Each row comes from the steps of one walk. Every step used is in the known rows, and no mark comes twice. Write the walk behind each row, first mark first.
(in the rows, 128 means zero)
Known rows
m/n: [150 157 149 148 120 136 134 127 138 153 141 119 128 116 168 151 121 136
 138]
z/p/q/m/n: [125 108 205 173  72 113 125 131 145 114 144 131  99 115 194 133 129 124
 175]
m/n/x/z/p/t/j: [ 97 165 128  99  79 187 109 173 121  91  58 139  97 130 167 157 112 130
  39]
q/p/t/j: [120 133 108 129  95 173 153 149 135 185 115 131 101 136 110 102 132 146
 175]
x/z/p/q: [121 127 165 191 116 123 124 110 109 118 141 131 117 119 136 114 119 114
 115]
p/t: [134 136 125 149  89 174 145 102 118 138 127 115 118 140 165  97 142 121
 141]
n/m: [171 134  98 148 112 122 130 104 130  94 159 104  80 111 134 126 118 161
 158]
p/z: [136 132 153 133 138 125 149 126 101 163 153 139 134 140  66 137 138 130
 113]
m/n/x/z: [121 174 119 115 151 141 106 139 105 103 124 111 108 133 141 196 116 162
 104]
z/p/q: [127 133 172 189  81 122 132 111 123 148 135 140  98 119 146  96 129 108
 110]
x/n: [168 116 100 108 114 132 110 105 107 164 120 109 176 122 138 104 136 141
 158]
t/p: [149 125  75 154 183 111 171 114 138 147 162 127 140 124  91 114 111 124
 122]
m/n/x/z/p: [112 176 146 130 130 141 111 142 125  75 112 119 129 113 148 168  92 134
  75]
m/n/x/z/p/q: [ 98 173 182 158 109 135  96 144 118 105 107 134  64 130 161 172 124 129
  72]
x/z/p/t/j: [120 118 109 133  86 174 136 141 112 103  92 136 151 117 143 100 105 116
  81]
j/t/p/z/x/n: [127 101  96  42 204  85 123 132 170 171 111 145 226 130  54  98 141  93
 126]
j/t/p: [132 118  69 138 186  89 169 111 193 171 170 112 157 137  80 101 107 125
 114]
m/n/x: [126 180 127 113 118 140 117 141 119 134 117 117  89 136 153 178 125 154
 103]
q/m/n/x/z/p: [107 129 140 115 127 126 109 147 121  30 134 107 144 115 159 176  93 154
 141]

Write each row's walk
[101 130 184 141  73 118 107 149 130  95 121 129  58 135 180 159 136 142
 138] -> z/p/q/m/n/x
[123 136 152 163  67 173 149 102 138 110 119 124 137 120 172  68 118  97
 112] -> z/p/t
[127 125 114 132  51 173 147 140 129 133  88 145 130 118 151  82 116 111
  77] -> z/p/t/j
[136  83 139 161 100 107 127 113 101 136 165 122  90 144 150 131 155 155
 204] -> p/q/m
[ 86 108 111 118 191  83 120 151 177 118 154 111  74 173 111 187 135 160
 140] -> j/t/p/q/m/n/x/z
[147 117 138  53 142 124  96 128  87 144  92 148 211 116 102 114 158 109
 151] -> p/z/x/n
[130 136 144  91 151 119 125 135  95 131 125 154 174 117  94 135 144 107
 136] -> p/z/x
[166 104  93  60 186 104 110 130 132  95 112 146 146 106  69 112 143 111
 149] -> t/p/z/x/n/m
[116  67  99 149 164  68 155 120 184 162 182 117 107 162 100 110 140 138
 179] -> j/t/p/q/m
[118 130 145 164 101 176 138 103 125  78 123 114 159 118 161  85 107 102
 115] -> x/z/p/t
[161 119  89  67 129 127  87 111 100 131  94 123 217  98 167 100 141 117
 180] -> z/x/n
[144 109 102  59 200 107 124 135 114 149 105 158 209 118  65 109 147  93
 133] -> t/p/z/x/n
[106 123 151 128 132 121  92 148  97  93 135 117  62 155 162 206 150 177
 168] -> p/q/m/n/x/z
[116 116 115 121 199  87 178 128 182 185 169 137 151 154  14 119 123 115
  86] -> j/t/p/z
[136 122 113 185 164 106 156 116 131 179 156 143  72 145 102 116 145 118
 120] -> t/p/q
